In the rows, zero is written as 128.
Known rows, with every step that occurs
mozur > gile > vosebi > gara > mema > suvir: [ 54 144 110 147  92 108 125  90 165  97 181 152  88 138 133 114 161  84
  82 162 171 148 146 113 175 120 129 126 113 165 126 116 118 102 184 125
 129]
boku > gile > fusab > loti: [130 149 101  98 162  96 139 144 151  98 129 166 143  89 140 134 154 119
  92 134 144 112 163 124 140 102 189 118 167 131 138  99 137 184 108 118
 148]
suvir > boku > gile > finez: [118 188  41 174 150 126 160  79 151  94 168 175 120  73 116 136 128 114
  74 110  75 176 158 161 185 158 169 134 133 131 133 109 168 147 102 119
  79]
mema > gile > boku: [ 89 125  80 169 139 114 167 166 159 135 130 145 110  98 120 169 119 146
  73 155 125 127 128 124 162 114 119 134 125 119 118 113 142 130 127 114
 143]
mema > gile > mozur > gara: [107 102 113 153 108 124 151 121 100 129 161 150 124 120 102 135 152 164
 112 148 143  83  92 128 153 115  82 123 149 154 164 156 119 137  97 132
 163]
vosebi > gara > fusab: [ 61  77 102 126 173  81 161 100 176 117 147 122 101 114 126  96 146 100
  92 153 130 138 138 147 125 133 152 159 110 140 101 115 134 115 209 110
 155]
mema > gibi > finez: [ 54 107 100 176 121  74 148  85 183 124 108 148 141  91 133 141 129  95
  92 131  98 145 118 184 116 134 175 136 126 174 137  88 154 157 141 131
  96]
mema > suvir > boku: [ 81 146  85 140 133  87 132 112 170  96 173 161 134  80  90 130  81  98
  89 130 110 130 161 140 175 133 142 120 159 113 103  90 163 149 122 109
  78]
suvir > boku > gile: [119 168  75 134 131 112 140 106 165  85 148 181 120  89 115 102 110 107
  61 130  84 144 175 146 167 135 146 147 159 111 122 119 186 163 102 110
  73]
gara > mema: [ 93 145  85 132 136  91 119 108 152  95 167 137 140  63 161 106 131  98
  88 139 135 171 168 149 124 131 130 118 138 142 102 115 154 136 177 115
 105]
vosebi > gara > fusab > gile > boku > suvir: [ 83 129  88 138 168  85 210 144 161 133  96 102  62 190 110 137 149  97
  82 172 156 147 139  66 155 117 157 166  92 106 118  99 134 116 185 127
 183]
gara > vosebi > gile > fusab > loti: [ 95 157 126 106 148  87 103 142 143  69 140 162 166 122 101 115 148 109
 150 139 167  95 111 109 167  91 192 131 178 118 142  74 123  72 119  78
 179]
gara > mozur > gile > mema > gibi: [ 85 110 118 132 124 110 102 105 214  91 127 145 139 120 160 134 178  78
 130 140 131 133 187 180 148 128 124 181 124 141 126  87 125 124 172 123
  81]
mozur > gara > vosebi: [ 98 133 121 150 106 114 132 118 116  76 172 143  98 102 105 106 113 115
 110 106 120 119 134 145 157 143 118 140 146 143 125 143 134  59 121 128
 161]
boku > gile > mozur: [139 136  89 134 121 131 144 112 137 119 149 179 162 110 106 119 160 133
  86 155 100 117 167 146 169  97 147 140 121 154 145 141 126 168 101 111
 145]
boku > suvir: [112 129 122 146 132 109 153 137 156  98 148 128 108 114 144 109 122  91
 118 124 106 133 180 106 166 143 156 113 113 145 118  93 143 139 143 131
 116]
boku > gile > vosebi: [111 150 103 164 102 118 140 124 121 134 138 200 115 110 145 104 139 128
  70 138  88 126 163 112 160 132 148 139 125 144 131 124 145 137 109 123
 145]
mozur > gile > fusab > loti: [ 92  97 128 120 167  82 118 120 147  48 143 141 144 123 142 122 180  80
 113 151 167 119 157 122 133 132 188 136 151 137 129  89 154 159 104 134
 138]
gara > mozur > gile: [102  81 120 147 144 119 102  97 169  48 152 176 144 139 125  92 165  74
 104 157 132 125 169 160 163 157 160 168 108 134 109  94 136 119 125 141
  90]
gara > mozur: [ 95  95 116 137 150 108 116 118 164  89 154 168 150 107 128 102 136  98
 108 134 119 114 161 163 149 139 163 149 111 132 105  90 121 124 164 124
 109]
boku > gile > vosebi > gara > fusab > loti: [ 94 124 120 103 137  87 162 115 158 158 129 160  89 152 151  83 168 123
  54 176 155  98 133  97 145 100 175 138 136 123 141 110 136 127 163 104
 170]
boku > gile > mema > gibi: [111 179  84 122 105 118 134 143 204 142 114 153 127  67 167 159 146 128
  99 121  86 154 199 168 150 108 117 147 150 144 140 117 139 163 149 114
 106]
mozur > gara > fusab > gile: [ 90 107  96 151 157  56 139  96  89 107 105 139 121 142 119 110 145 119
  87 165 145 151 121 113 111 158  99 147 159 111 120 133 169 121 109 159
 152]
mozur > gara > fusab > gile > mema: [100 145  83 120 155  57 137 111 107 120  99  99 112 126 160 125 160 113
 123 148 144 164 143 108 118 164  80 173 174 108 107 123 150 109 143 156
 146]
vosebi > gile > boku > suvir: [123 177  87 140 154 131 155 156 156  93 135 143 113 165 122 121 132  93
 131 165 120 147 147  73 180  94 166 124 125 121 129  67 152  84 146 110
 130]
mema > gile > mozur > gara > fusab > loti: [117  85 120 112 143  79 152 108 112 163 138 119 129 138 110 110 166 155
  97 196 201  63  75 112 121  91  89 105 180 127 168 134 128 147 102 111
 163]
gile > boku > suvir: [112 147 101 151 150 122 183 157 157 108 146 121  87 127 134 134 121  94
  97 136 116 147 174  93 160 110 164 129 106 129 114  89 143 123 154 123
 140]
mozur > gara > mema: [ 97 152  95 124 131 103 122  99 117  80 187 130 106  78 153  97 128 108
  97 128 149 171 139 145 109 130  98 106 163 152 119 138 158 117 166 140
 108]
gile > mema: [ 95 150  95 115 142 101 131 137 162 102 145 112 139  74 182 133 147 102
 135 108 103 159 193 145 149 149 136 157 140 140  96  96 141 124 169 125
 119]
gile > fusab: [ 76 104 108 151 175  85 147 120 137  92 150 148 139  84 129 133 136 107
 120 111 111 135 148 133 119 129 163 140 134 147 104 106 128 146 158 116
 167]
vosebi > gile > mozur > gara: [112 137 106 127 134 132 120  91  85  78 174 167 167 162  97  97 168 126
 146 171 127 111  97 122 156  96 122 130 163 153 162 131 147  90 109 128
 153]
gara > vosebi > gile > boku: [ 99 176  79 154 134 124 131 149 144  86 145 164 134 134  84 129 120 109
 113 156 120 140 123 123 186  93 160 160 136 109 118  93 139  21 126  85
 169]
fusab > gile > mozur > gara > mema: [107 152  90 128 113  97 135  87  70  93 157 142 153 130 119 128 172 130
  95 160 169 147 119 117 127 119  88 133 157 140 158 161 141 143 116 146
 152]
vosebi > gara > mozur > gile: [ 74  72 130 126 144 133 127  95 191  38 164 159 110 164 114  91 176  74
 102 148 144 117 150 166 174 146 177 180  85 147 121 105 116 103 174 140
 110]
gara > vosebi > gile > fusab: [ 84 153 110 148 145 102 110 126 138  74 144 172 155 116  85 110 133 105
 154 125 130 123 109 121 165 105 161 147 155 131 124  95 114  52 136  78
 190]

Rows
[ 77  75 146  85 177 109 131 108 188  36 155 149 121 169 124 109 201  74
 123 144 200  79 133 136 151 115 217 161 121 140 134  81 102 133 172 128
 146] => vosebi > gara > mozur > gile > fusab > loti
[105 165 134 102 143  98 110 132 108  54 154 155 131 140  98 103 146 116
 157 133 181  93  84 107 154  93 164 119 204 126 157 101 128  53 107 106
 189] => mozur > gara > vosebi > gile > fusab > loti
[119 122 110  86 166  82 119  85  98 114 151 141 165 176 109  71 182 119
 131 216 187  91  80 103 121  75 136 118 191 122 164 108 150  99 114 107
 153] => vosebi > gile > mozur > gara > fusab > loti
[127 206  60 109 130 113 136 122 185  98 140 143 113  75 157 116 125 107
  96 109  87 159 198 138 172 142 129 173 168 107 113 107 168 147 135 107
  67] => suvir > boku > gile > mema
[120 136 102 162 143 129 166 136 162  71 144 124  80 164 133 127 149  62
  94 158 124 155 185  93 172 125 159 142  95 133 118  88 163 114 119 141
 119] => mozur > gile > boku > suvir
[105 197  89 117 115 115  98 146 160  82 137 135 151 105 139 116 140 106
 171 121 113 146 156 131 193 129 134 169 157 123 113  90 116  30 148  87
 139] => gara > vosebi > gile > mema
[101 184  68 138 107 100 143 110 211 146  86 143 127  83 168 153 148 105
 104 126  93 165 156 185 138 124 152 155 151 165 143  94 129 164 142 129
  81] => boku > gile > mema > gibi > finez
[105 187  83 160  95 104 135 113 151 138 164 210 109 103  98 115  96 123
  56 141  98 116 158 105 194 118 139 123 157 117 128 106 157 145  95 104
  97] => mema > suvir > boku > gile > vosebi
[ 66 128  92 158 111  81 126  80 207  92  99 119 129 114 172 144 175  64
 121 140 114 171 152 186 130 151 157 174 133 173 127  77 152 138 138 146
  75] => mozur > gile > mema > gibi > finez
[ 98 112 121 133 153 155 176 128 207  55 157 128  55 210 109 109 170  60
 106 155 159 120 160 108 194 112 187 170  70 139 124  86 109  84 193 137
 126] => vosebi > gara > mozur > gile > boku > suvir
[ 91 167  75 127 125  89 112 123 167 117 177 144 148  55 128 132 107 101
  98 146 152 165 172 148 154 115 122  90 150 144 104 102 129 147 167 113
  98] => gara > mema > suvir
[ 91 189  71 110 136  84 127 127 189 110 165 122 127  65 137 142 100  95
 123 109 114 146 188 136 179 140 127 144 174 109  93  78 147 137 155 106
  77] => gile > mema > suvir > boku
[108 162  90 123 117 105 126  93 115 118 204 138 139  99 100 125 139 124
 110 156 178 133 130 141 144  81  89  90 169 161 145 145 110 135 146 124
 135] => gile > mozur > gara > mema > suvir
[102 164 113 142 108 123 106 117 111  59 163 167 122 137  90  89 123 117
 141 138 124 124 106 129 176 124 124 135 168 134 138 124 141  23 109 119
 150] => mozur > gara > vosebi > gile
[116 146  88 145 159 106 144 129 149 102 135 177 132  84 122 130 140 119
 102 123 109 141 163 134 141 118 160 136 144 146 120 122 124 170 126 118
 156] => boku > gile > fusab
[ 69  97 109 182 136  42 138 103  87 152  89 164 138 147 138 111 154 119
  68 176 124 135 131  83 119 154 127 161 122 110 112 105 154 120 126 127
 178] => gara > fusab > gile > vosebi
[127 178  67 129 116 116 141 103 166 125 173 190 154 107  64 129 114 124
  74 156 115 105 165 141 199  88 134 128 156 124 146 123 134 180  82  93
 102] => mema > suvir > boku > gile > mozur
[ 72 141 104 141 108  98 127  93 149 113 167 140 110  71 144 128 125 117
  87 131 149 159 130 169  94 100  81  99 165 159 148 145 164 135 177 129
 104] => mozur > gara > mema > gibi
[137 189  71 109 128 124 132 147 175 114 133 141 127  74 173 132 151 116
 113 121  91 164 206 149 168 137 131 154 145 138 109 113 130 143 137 127
 109] => boku > gile > mema
[ 77  94 128 182 105 102 121  94 115  80 153 178 120 141 148  96 171  88
  83 154 104 135 157 111 153 158 150 157 109 151 125 107 165 106 108 139
 135] => mozur > gile > vosebi
[136 212  45 116 105 110 128  88 171 128 187 176 153  82  81 117 118 115
  61 162 148 138 160 145 181  70 112 111 168 124 143 129 134 174 125  78
  80] => gara > mema > suvir > boku > gile > mozur
[121 167  95  99 163  84 145 121 165  85 145 170 129  92 121 118 130 106
  79 124 143 107 152 120 143 106 184 129 194 106 138  93 172 190  95  99
 108] => suvir > boku > gile > fusab > loti
[ 86  80 141 177 116 110 107  84 133  79 153 192 129 162 139  79 173  82
  95 160 129 102 148 127 157 147 157 169  93 141 119  91 132  96 130 139
 122] => gara > mozur > gile > vosebi
[107 197  70 123 107 106 141 118 215 131 129 153 118  67 146 141 121 113
  85 113  84 150 192 163 154 108 111 160 173 117 139 112 176 165 146  93
  67] => suvir > boku > gile > mema > gibi
[ 95 127 127 137 113 145 149 112 164 118 150 206  94 157 127  89 163 126
  76 137 120  90 139 132 180 117 176 162  92 150 141 118  92 109 181 119
 148] => boku > gile > vosebi > gara > mozur
[124 191  84  98 155  83 139 134 180 105 149 175 132  88  94 142 110 114
  82 135 160 100 157 114 172  92 175 100 206 103 134  84 144 197  89  97
 104] => mema > suvir > boku > gile > fusab > loti
[ 71  87 125 116 153 124 145 114 187  78 166 159 122 127 119 108 145 104
 109 124 131 104 143 164 166 133 178 161  93 141 113  99 101 111 208 126
 132] => vosebi > gara > mozur
[ 97 104 101 154 123  95 141 115  97 102 121 164 192 137 102 150 169 130
 101 159 124 119 151 116 161 134 144 166 115 133 142 127 137 167  87 135
 167] => fusab > gile > mozur
[ 81 156  98 142 102 125 173  95 155 111 163 186  69 135 119  92 127 118
  52 120  96 113 137 112 177 128 160 165 124 125 140 125 162 126 151 106
 128] => suvir > boku > gile > vosebi > gara
[112 157  90 159 141 106 182 164 130 103 105 129 104 156 121 161 134 105
  90 148 126 151 166  66 172 132 158 144 109 109 126  89 154 138 110 147
 150] => fusab > gile > boku > suvir
[115 145  95 166 128 123 187 184 166 140 128 119  80 127 125 158 114 129
  99 146 135 117 142  84 181 110 126 110 116 123 131  96 129 132 131 115
 136] => mema > gile > boku > suvir
[ 15 134 107 169  83  76 162  61 182 151 135 142  89 119 157 122 151  97
  69 130 149 147  84 155 103 106 162 139 104 193 153  99 127 119 228 114
 126] => gile > vosebi > gara > mema > gibi > finez
[105 125 100 132 135 122 115 105 120  91 159 178 198 140 103 108 166 121
 139 176 113 120 125 128 166  98 155 145 137 148 147 105 137 111 119 101
 146] => vosebi > gile > mozur
[ 96 158  74 144 164 124 133 138 140  85 142 166 144 135 115 128 133 107
 113 175 115 153 134 119 160  99 164 146 141 118 112  84 166  82 137 111
 136] => vosebi > gile > boku
